Each row comes from the steps of one path. Every step used is in the known rows, and no mark comes twice. Write the path behind each row, first mark first.
(in the rows, 128 means zero)
Known rows
zakepa > zitev > ziref > vosa > ligi > suson: [116 101 102 146 156 119  83  77 155 164 109 104 108  87 132 120 147 138
  98 125 139 123 120 126]
suson > ligi > zitev: [150 132 147 131 148 148 112 143 131 119 146 138 107  94 126 142 132 125
 115 135 119 125 137 128]
zame > zitev: [152 131 106 130 113 125 171  33 173 100  74 116 118  98 122 115 128 150
 122 108 120 146 114 143]
ligi > suson > ziref > vosa: [129 138 127 139 139 146 154 123 124 136 136 126 103 104 146 112 116 135
 137 139 140 123 106 117]
vosa > ligi > zitev > zame > dapar: [165 113 134 120 127 129 143 127 148 130 143 112 114  77 133 121 141 135
 130 157 124 140 121 132]
zitev > ziref > vosa > ligi: [128 109 112 152 164 130 138  64 124 149 123 106 103  80 121 110 154 131
 129 122 137 154 122 127]
zitev > zame: [133 133 122 133 115 115 185  85 161 105 105 105 112  91 143 116 137 136
 122 146 112 109 113 121]
ziref > vosa: [132 119 110 161 114 136 140  89 152 134 123 121 110  94 135 119 151 125
 129 127 127 126 126 139]
zame > zitev > ziref: [134 127 108 132 149 131 178  16 154 104  71 104 110  95 115 108 131 150
 122  98 127 152 110 132]
suson > ziref > vosa > ligi > zitev: [162 132 127 139 123 139 131 100 140 177 147 127 108  96 138 122 127 125
 139 157 132 157 119 138]
suson > ligi > vosa > zakepa > masi: [152 141 126 141 161 151  72 166 119 110 129 125 110 105 125 140 144 114
 140 146 115 106 117 120]
ziref > vosa > zakepa > zitev > ligi: [133  94 109 169 133 133  59 133 144 138 123 122 109  92 144 122 164 128
 122 115 132 122 117 137]
zakepa > zitev > ligi > vosa: [120 120 105 145 125  99  81 135 159 148  81 116 118  92 153 135 148 141
 101 125 133  92 109 134]
vosa > ligi: [161 128 112 139 122 107 123  99 154 126 108 115 116  83 126 123 136 147
 124 141 129 156 122 133]
zitev > zame > vosa > zakepa > musug: [148 130 121 113 116 101 152 131 171 104 100  98 109  92 129 113 139 141
 151 131 123 129 117 118]
ziref > suson > ligi > zitev: [150 116 155 141 146 123  79 193 109 135 143 137 108  92 123 134 137 125
 112 110 129 121 148 154]
suson > ligi > zitev > zame > dapar: [153 119 151 114 140 154 145 129 133 109 144 122 108  88 129 138 138 118
 119 147 114 102 125 123]
zame > vosa: [141 145 119 124 100 110 158 124 187 111  74 103 111  96 121 121 123 149
 138 123 137 134 124 127]
ligi > suson > ziref > vosa > zakepa > musug: [137 131 122 141 144 141 110 144 120 130 148 128 100 107 147 111 123 135
 151 129 139 135 104 114]
zakepa > musug: [142 135 104 144  96  92 109 140 168 111 105 118 109 101 138 125 140 144
 132 110 119 134 122 129]
suson > ziref > vosa > zakepa > zitev: [148 128 112 157 113 145  83  76 163 155 116 116 107 115 144 126 131 124
 129 148 126 134 105 128]
zakepa > zitev: [128 126  99 153  96 109  80  84 203 130  77 108 117 105 142 137 135 142
  89 132 120 106 119 132]
zitev > ligi > suson: [116 120 135 142 157 111 147 221 100 101 118 132 104  81 152 112 134 158
 125 102 147 112 105 116]
zitev > ziref > suson > ligi > vosa > zakepa: [129 115 138 149 195 137  74 121  86 126 119 110 101  95 116 122 149 123
 130 107 136 128 123 130]
zakepa > zitev > ziref > suson > ligi > vosa: [118 112 116 142 156 111  55  87 143 159  87 104 112  98 126 137 147 127
  93 118 132  99 127 138]
ziref > vosa > ligi > zitev: [155 108 122 147 135 136 118 120 137 164 160 132 112  79 130 119 154 125
 134 139 134 154 139 148]
ligi > zitev > ziref > vosa: [118 119 136 157 164 158 128 131 129 144 159 123  98  91 133 115 145 122
 128 121 135 141 132 130]

Which path is each row?
[130 151 130 135 136 138 152 130 133 116 120 122 103 108 147 115 103 146
 131 140 138 123 100 109]
ligi > suson > ziref
[144 119 105 110 101  84 128  80 206 150  73  93 121  86 131 128 135 147
 103 149 124 112 124 131]
zakepa > zitev > zame > vosa > ligi
[116 118 130 160 157 115 113 129 119 124 101 104 100  94 124 111 141 138
 116  96 138 130 123 134]
zitev > ziref > suson
[147 143 125 127 151 141 121  77 125 122 112 125 115  97 126 143 139 120
 128 147 120 108 122 127]
suson > ligi > vosa
[139 115 111 153 124 128  63  94 178 107 101 103 112 105 143 126 146 135
 111 141 114 115 108 120]
vosa > zakepa > zitev > zame
[142 114 129 126 147 115  55 144 159 128  82  99 107  98 109 128 137 140
 124 106 142 131 128 130]
zame > vosa > zakepa > zitev > ziref > suson > ligi
[150 126 120 130 148 115 131 128 129 121 127 121 112  82 131 115 128 153
 128 137 139 149 118 123]
vosa > ligi > suson
[162 133 116 141 114 129 139  73 145 168 123 120 110  97 136 121 127 129
 138 155 131 153 113 134]
suson > ziref > vosa > ligi
[123 131 139 136 152 113 153 210  98 117 117 132 102  89 156 113 120 155
 130 115 148 117  95 112]
zitev > ligi > suson > ziref
[149 116 141 142 135 110  89 158 116 124 114 128 110  93 120 133 139 130
 110 107 127 116 139 150]
ziref > suson > ligi
[125  93 113 163 150 138  63 152 129 135 136 126 107  91 146 117 159 132
 124 113 140 117 114 130]
ziref > vosa > zakepa > zitev > ligi > suson
[147 108 103 128 157 130 173   4 139 137  94 108 112  81 109 104 145 142
 129 103 133 167 118 144]
zame > zitev > ziref > vosa > ligi
[156 116 134 137 152 112  44 166 100 132 128 128 111  98 122 134 151 122
 135 109 128 119 135 150]
ziref > suson > ligi > vosa > zakepa > musug
[109 107  98 159 133 123  88  56 176 155  92 100 108  97 135 126 150 131
  95 121 129 113 120 129]
zakepa > zitev > ziref > vosa
[145 108 113 141 144 130 133 108 124 148 146 126 111  78 131 111 148 135
 135 134 140 144 127 136]
ziref > vosa > ligi > suson
[153 119 140 143 159 128  58 148  98 128 125 127 112  98 121 134 148 120
 130 118 129 115 133 148]
ziref > suson > ligi > vosa > zakepa
[150 137 122 134 118 127 111 141 176  96  86 103 108 101 119 119 130 146
 150 120 138 146 118 121]
zame > vosa > zakepa
[140 106 108 122 175 136 178  24 124 133 106 113 110  81 112  99 139 146
 131 100 140 163 116 137]
zame > zitev > ziref > vosa > ligi > suson
[139 117 147 147 187 167  76 209 104 127 171 132  96  94 120 130 147 110
 129 125 122 127 133 121]
suson > ligi > zitev > ziref > vosa > zakepa > masi
[144 119 118 156 124 134  83 119 141 157 117 122 105 106 150 124 136 129
 130 136 133 130 101 128]
suson > ziref > vosa > zakepa > zitev > ligi
[152 132 133 111 144 113 143 146 158 144 110 106 108  79 111 117 128 148
 142 128 148 167 135 130]
zame > vosa > ligi > zitev > ziref
[123 102  97 151 140 113  79  52 170 167  97 100 111  88 130 125 152 134
  96 126 132 128 123 133]
zakepa > zitev > ziref > vosa > ligi
[149 112 132 142 151 121  29 138 116 142 113 123 115 100 124 140 149 120
 114 121 129 105 133 151]
ziref > suson > ligi > vosa > zakepa > zitev
[150 127 110 159 122 120  56 148 155  90 120 118 105 108 137 123 146 140
 144 112 120 146 112 121]
vosa > zakepa > musug
